Each row was made from one small tree. The marks that hang from a mark follow it in brackets, in the order of their numbers. Every link used is in the known rows. Write each row's tree.
Known rows:
q_119(q_51(q_186 q_825)): [ 13   8   4   3  12   2   9   9 -56  -1  -2  14  -2   2   5  21  10   1
 -24  -3   3   7 -15  -2  -3  -2  -4  42   3  -4   0 -16   9  -3   1]
q_425(q_51(q_503 q_633)): [-16   8   4  21   9  -9  10 -10 -20  -6  -8  -3 -10  19   4 -20  -4   0
 -24   8   6  20  -9   3 -12  -8  -3   6  11  -4  -5 -22  10 -17   8]
q_447(q_51(q_236 q_425)): [ -6  11  15   0   5  -7   9   7  -2  -7  24  -5  -3  -9  -3  -7   0   3
 -11   6  -4  11  -7  -7  -6   7  -1   2   6   9  -1  -2   5  -5  -4]
q_119(q_51(q_236 q_425)): [-20   9  14 -11  13 -10  -3  11 -40   9   5   1  -5  -2   3   8  -1   6
 -16   2  -1   2 -17  -2  -4   3   0   8   1  10  -5 -11  10 -12  -3]
q_674(q_51(q_146 q_236)): [ -2   1  15 -16  11  -1  -2   9 -41   3   6   0  14  -1   5   4  -4   3
 -21  10  -8   0 -30   2  -3  -1  -1  10   4   0   0  -5  -3 -13  10]
q_119(q_51(q_146)): [ -5  -1   9 -19  13   4   1   5 -37   8  -3  -4  14   5   5  16  -1  -1
 -14   4  -2 -10 -21   1  -4   2  -4  -2  -3  -1   0 -16  10  -3   3]
q_447(q_51(q_425)): [ -7   5  10   0   4   3  17   2  17  -6  19  -6  -3  -7  -3 -11   0  -3
  -2   1   0  12  13  -6  -8  13  -1  -1   1   6  -1  -6   5   9  -6]
q_215(q_51(q_236 q_759)): [-10   8  18 -15  14  -7   0  11 -41   9  12   6   3  -2   7   6  -8   2
 -18   3  -6   0 -31   2  -4  -4   1  21   9   0   5  -7  -7 -23  11]
q_674(q_51(q_146 q_467 q_633 q_759)): [  4   3  15 -15  19   1  20   1 -39  -3   6   8  21  -2   7 -20  -5  -5
 -35   8  -1   3 -11  -9 -13   5  -3  20   6   2  -3 -15 -11 -19   6]
q_674(q_51(q_7 q_186 q_207 q_467)): [ 19  21  24  16  17  14  23   5 -30 -20   9   9  -2 -10   5 -20   5   3
 -33   7   2   9 -29  -7  -4  -3  -1  52  -3  -3   2 -11 -20 -20  -1]
q_447(q_51(q_146)): [  8   1  11  -9   4   6  12   1   2  -7  16 -10  15   0  -2   0  -1  -4
 -10   8  -4   0 -12  -3  -6   6  -5  -8   1  -2   5  -7   4   4   2]
q_899(q_202): [  7  -3   2  12   0  10   6  -3  -6  16   1  -2  -5  -7   0  -4  -2   0
   9   4  -2   5 -14   0 -14  -7   1  11  -5  12   0  -1   2   3   2]
q_674(q_51(q_236 q_825(q_202) q_894)): [ -8  13   8  -2  13 -15  17  23 -40   3   7  14  -1  -4   3   7   3   6
 -33   6  -3   6 -25  -2  -5  -3  -2  43  16   3  -6   4   2  -7   9]
q_447(q_51(q_7 q_633 q_825)): [  1  15  -5  12   1  -4  25  13 -27  -9  17   8   0  17  -2   0  -3   1
 -38   9   6  21   0 -18 -12  -9  -5  25  15  -2   4 -12   1   9   4]
q_207(q_51(q_7)): [-24  14  17   5  13  -3  -1   4 -21   0  11   1  -3  14   0  -5  -9   3
  -5   4   4  10  -9   1  -3 -12  -1   1   2  -6   3 -13  -5   8   4]
q_215(q_51(q_425 q_467 q_503 q_759 q_825)): [-14  18   1  -9  21  -9  18   4 -56   5   4  13  -2 -18   9 -23   4  -4
 -34   2  -3  24 -15 -11 -14   9   0  49  12   5  -4 -17  -7 -36   7]
q_759(q_51): [ 12   2   5   2  10 -17  10   1  -6  -2  13  -5   3  14   1  -6   0  -4
  -3   4  -4   7  15   5  -2   0   1  -9   4  -4   3  -5   3   5   4]
q_425(q_51(q_146 q_467)): [ 16   4   9  -8  17  -5   4 -12 -21   3   4 -10  16   6   3 -26   2  -3
 -15   8   2   6 -35  -3  -2  -1  -3  -7 -21  -1   0 -17   8  -5   5]
q_215(q_51(q_146 q_207 q_759 q_825 q_894)): [  0  10  22  -9  18  13  22  21 -47   3  19  12   9 -17   9   2   2  -6
 -34   0   3  -3 -48 -10 -12   2  -3  45  27   0   0 -18 -16 -31  16]
q_215(q_51(q_146 q_186 q_236 q_503 q_633)): [  5  14   5   1  14 -17  20   4 -71 -15   1   9   1  -7   8  -9   1   1
 -43  11  -5  12 -31  -9 -10  -6  -4  52  21 -10   2 -24 -14 -43  14]
q_207(q_51(q_236 q_425 q_467 q_894)): [-13  19  22   0  23 -24  14   3 -25  -6  30   2  -9 -16   0 -29   6   4
 -14   3   5  13 -19  -9  -2   6   0  17   2   7  -9  -8  -8 -15  -6]
q_119(q_51): [-11   1   7  -8   9   1   3   5 -24   7  -3   0   0   8   4  17  -1   1
 -10   0   0  -4  -9   6  -2   1  -3   3  -3   0   0 -11  12   1  -1]
q_215(q_51(q_7 q_186 q_425 q_825)): [  8  19  -4  -2  14  -7  21  15 -55   2   6  17  -8  -5   6  -7   3   1
 -26  -3   6  25  -8 -16  -7  -2   0  65  -1  -3   2 -21 -12  -4   9]
q_759(q_51(q_503)): [  2   7   4  10  12 -20  11  -3 -15 -10   6  -7  -3  12   2  -9   2  -3
 -12   9  -8  12   9   9  -6  -1   0   0  16  -5   1  -7   3 -16   7]
q_759(q_51(q_236 q_467)): [ 24  11   7  -1  17 -33   9  -1 -30  -5  22  -5   7   5   1 -18   4   1
 -20  11  -8   9  -8  -2   3  -1   2   1  -1   0   3   1   0 -13   2]
q_86(q_202): [  0   0  -8 -16   5   6  11  -3   8   6  -1  -5   0  -2   0  -4  -1   0
   7   1   1   3  -2  -7   1  -6   1   0  -7  -1   2  -7  13   5  -5]
q_825(q_202): [-20   8   1  -4   4  -9   5   6  10   3 -11   3   4  -3  -4  -6  -6   0
   0   1  -3  -7   6  -1  -3  -2  -2   1   1   1  -1   5   5  11   0]
q_215(q_51(q_186 q_425 q_503)): [ -7  13   3   2  14  -6  22   0 -30  -9  -2   6 -14 -16   6 -16   5  -2
 -14  -2  -2  20   0  -1  -9   9   0  50   7  -5  -1 -20 -10 -25   5]
q_425(q_51(q_7 q_146 q_186)): [ 28  13  17   2  18  -1   3  -4 -37  -8   3  -6  10  17   4 -12   2   2
 -21   7   7   6 -46  -3  -4 -15  -4  21 -13  -7   4 -23  -1  -8  12]
q_759(q_51(q_7 q_186 q_236 q_425)): [ 27  22  17   7  20 -31  10   9 -42 -14  23   0  -4   7   1 -16   5   4
 -22   8   0  15  -8  -8  -4  -7   3  33   5   1   1 -10 -10 -16   6]

Write each row's tree:
[ -4   7  18   9  15  -2  15  -3 -37 -13   9   8   5   0   1 -14  -2  -6
 -13   2   6  11   1  -9  -8  -4  -4  18  12 -11   0 -27 -10  -1   3]
q_207(q_51(q_146 q_186 q_633))
[ 19  11 -11   5  18 -29  26  -2 -62 -12   9   3  13   8   4 -27   7  -8
 -47  16  -3  23   2 -15 -12  -2  -3  22  21  -6  -3 -19  -2 -24  10]
q_759(q_51(q_146 q_467 q_503 q_633 q_825))
[-16  15  33  -3  22  13  11   6 -27   1  12   4   0 -19   5 -14   2  -2
 -22   0   3  -3 -24  -8 -11  11  -1  17   5  13  -6 -18  -2 -29  -9]
q_119(q_51(q_207 q_425 q_467 q_759))
[  2  17  27  36  13  13   8  -8 -18 -20  -1  -2 -14  -3   4 -19   7  -1
 -20   5   5  14 -39   6  -8  -7  -3  27  11  -6  -2 -22   1 -34   4]
q_425(q_51(q_186 q_207 q_503))
[ -6  16  15 -10  21  -6   4  -3 -38  -2  15  -4  15   4   1 -21  -4   0
 -18  10   2   7 -27  -9  -2  -8  -3   1  -8  -6   3 -16  -9  -1   3]
q_207(q_51(q_7 q_146 q_467))
[-33  12  15  20   8   9  17   6 -35 -10  -7   5 -12   2   5   2  -2   0
 -35   7   2   4 -13  -1 -14  -3  -4  20  30  -2  -5 -24   3 -32  -1]
q_119(q_51(q_207 q_503 q_633))
[  0   9  37  -1  23   8   0  -2 -37  -9  14   5  13  -6   3  -5  -1  -6
  -6  -1   2   0 -24   1  -7  -3  -3  15  10  -6   3 -20 -12 -15   5]
q_207(q_51(q_146 q_186 q_759))
[ 43  19   1  -8  19 -18   8   5 -82 -11  16  13  14 -33   3 -25  19   1
 -40   7   1  17 -40 -33  -2   4  -1  58  -1   9  -7 -11 -12 -34   1]
q_51(q_146 q_186 q_236 q_425 q_467 q_825)
[-21  13  -6  -6  10 -13  25  12 -29   5   3   8  -9   6   5 -19 -11   0
 -23   2   6  19  12 -16 -12  -1   0  33   4  -1   0 -24 -12   0   7]
q_215(q_51(q_7 q_425 q_633))
[ -2   6  10 -19   9 -10  -9   7 -36   2  10  -3  12 -16   1 -11   0   2
 -13   7  -3   0 -26 -15  -4   3   1   2   5  11  -7  -7  -6 -22   4]
q_51(q_146 q_236 q_425)
[-12  19  43   7  13  13 -15   8 -53 -16   9  -1  12 -20   5  -3   0   2
 -38  17  -8 -12 -78  -3 -13 -10  -1  16  43   8  -4  -8 -16 -81  12]
q_51(q_146 q_207 q_236 q_503 q_759)
[-21   6  -6  14   6  -1  19   8 -48  -5  -9  16  -7   7   6  -3  -1  -1
 -38   7  -1  26   8  -3 -15  -3  -2  40  27  -4  -6 -14   0 -15   9]
q_674(q_51(q_503 q_633 q_825))
[-27  15  32  10  21  -5   9   1 -19 -11  16   1  -8  -1   2  -6   3   0
 -15   2   2   4 -25  10 -11  -2  -3  18  28  -1  -5 -11  -7 -32   6]
q_207(q_51(q_503 q_759 q_894))
[ -4  18  20  11  18   1  26   3 -28 -15   8  -1 -10 -13   5  -7  14   3
 -38   7   2  -4 -42   1  -8   5  -5  34  14   3  -7 -13  -1 -44  -5]
q_119(q_51(q_207 q_467 q_503 q_894))
[ -4  23  11   6  17 -33   5   8 -43 -10  16  -7  -7  13   2 -17   0   6
 -29  16  -6  18 -13  -2  -9  -8   3  16  19   3  -2  -8  -5 -32   9]
q_759(q_51(q_7 q_236 q_425 q_503))
[ 19  11   2   6  15 -39  19   0 -36  -9  21   0   4   9   1 -25   1   0
 -31  12  -3  15   6 -10  -3  -3   1   7   8  -1   1  -7  -3 -14   2]
q_759(q_51(q_236 q_467 q_633))
[ 13  22   4  13   5 -21  30  22 -41 -16  32   8  -4  13  -2   3   4   9
 -53  13   7  16 -29 -20 -10 -13  -5  44  25   2   0  -6  -3 -13   7]
q_447(q_51(q_7 q_236 q_633 q_825 q_894))
[-13  18  22   0  27 -11  18   7 -34   0  28  12  -3 -15   2 -25   8  -3
 -20  -4   9  18 -13 -13 -10   8  -1  33  12   9  -9 -14  -8 -14  -2]
q_207(q_51(q_425 q_467 q_759 q_825 q_894))
[-19  10  20   3  19  -7  11  -1 -26 -11  12  -5   0  -1   2  -9   4  -1
 -15   7   0   3 -26   4  -8  -1  -4  10  21  -6  -5 -16  -6 -23   8]
q_207(q_51(q_146 q_503 q_894))
[-17  23  13  28  14 -14  25   8 -24 -19  13  -1 -14  10   2 -33  -4  -2
 -35  12   4  23  10 -11 -19  -5   1  20  35   1  -6 -23 -13 -31   5]
q_759(q_51(q_7 q_207 q_425 q_503 q_633))
[-17  20  24 -10  25 -15   1   3 -60  -3   7   1   0 -10   6  -8   5   5
 -38   9  -5   4 -39  -2 -11   4  -2  27  10  13  -8 -12   3 -53  -2]
q_119(q_51(q_236 q_425 q_467 q_503 q_759))
[-19  19  18  27  13 -20  18   8 -33 -17  17   1 -14  -3   2 -30  -2  -2
 -32  12  -2  21   2  -9 -15  -1   3  15  41   5  -8 -18  -8 -42   3]
q_759(q_51(q_207 q_236 q_425 q_503 q_633))
[ 22   6   3  13  13  -3  13  -1 -55  -5  -1  10   7  12   4 -13   5  -5
 -32   3  11  20 -22 -14 -10  -9  -5  32   5  -7  -2 -30   5  -5  11]
q_425(q_51(q_146 q_186 q_633 q_825))
[ 39  12  20  -7  22  -3  20  14 -51 -13  20  16  10 -25   4  -9  21  -4
 -31  -6  11   1 -35 -22 -14   8  -3  70  21  11 -11 -15 -18 -37   9]
q_51(q_146 q_186 q_425 q_759 q_825 q_894)
[-27  18  18   6  11   2   0  24 -57   8   0  12  -2  -6   3  17  -2   4
 -33   7  -2  -2 -38  -6  -6  -9  -3  23  21   5  -3  -9  12 -14   1]
q_119(q_51(q_207 q_236 q_825(q_202)))
[  3  14  30  -1  12   0  11  17 -23 -12  27  -2   0 -33   2 -18   8   3
 -25   7   5  -9 -52 -20  -7   6   0  24  25  15 -13  -8 -19 -46   3]
q_51(q_146 q_207 q_236 q_425 q_894)
[ -4  17  -3 -16  17 -13  21   5 -28   6   9   3  -2  -6   5 -27  -3   2
 -20   3   1  16  -6 -14  -5   4   0  32 -16   1   2 -15 -12  -4   2]
q_215(q_51(q_7 q_425 q_467))
[  2  23  14  36   5   0  17  19 -62 -20  14  28 -17 -28   2 -20   8   1
 -42   0  12  26 -14 -34 -12  -4   2  67  37   9 -11 -20 -17 -38  -2]
q_51(q_186 q_207 q_236 q_425 q_633 q_825)
[  6  12  11   1  15   0  35   7 -10  -6  19   4  -7 -21   6 -20   6  -1
 -23   1   2   2 -28  -7  -3   9  -2  37   2  -2   0 -10 -15 -20   0]
q_215(q_51(q_207 q_467 q_894))
[-10  20  28   2  17 -22   6  10 -31 -16  18   1 -11 -17   3 -12  11   8
 -32   6   0   0 -44  -4 -14   3   0  41  35  18 -14   0 -13 -71   7]
q_51(q_236 q_425 q_503 q_759 q_894)
[ -8   7  10  12   9 -16   1  -1 -30   1   4   0  -4  17   2 -13  -6   4
 -23   8   6  14 -22  -3  -5 -13  -1   2   3   0  -3 -16   9  -9   7]
q_425(q_51(q_236 q_633))
[ -8  15  -4   3  11 -13  12 -11 -13 -12   0  -3  -7 -20   1 -38  10   0
 -19   6  -2  17  -1 -10  -8  13   0  21   1   9 -10  -6  -5 -34  -7]
q_51(q_425 q_467 q_503)
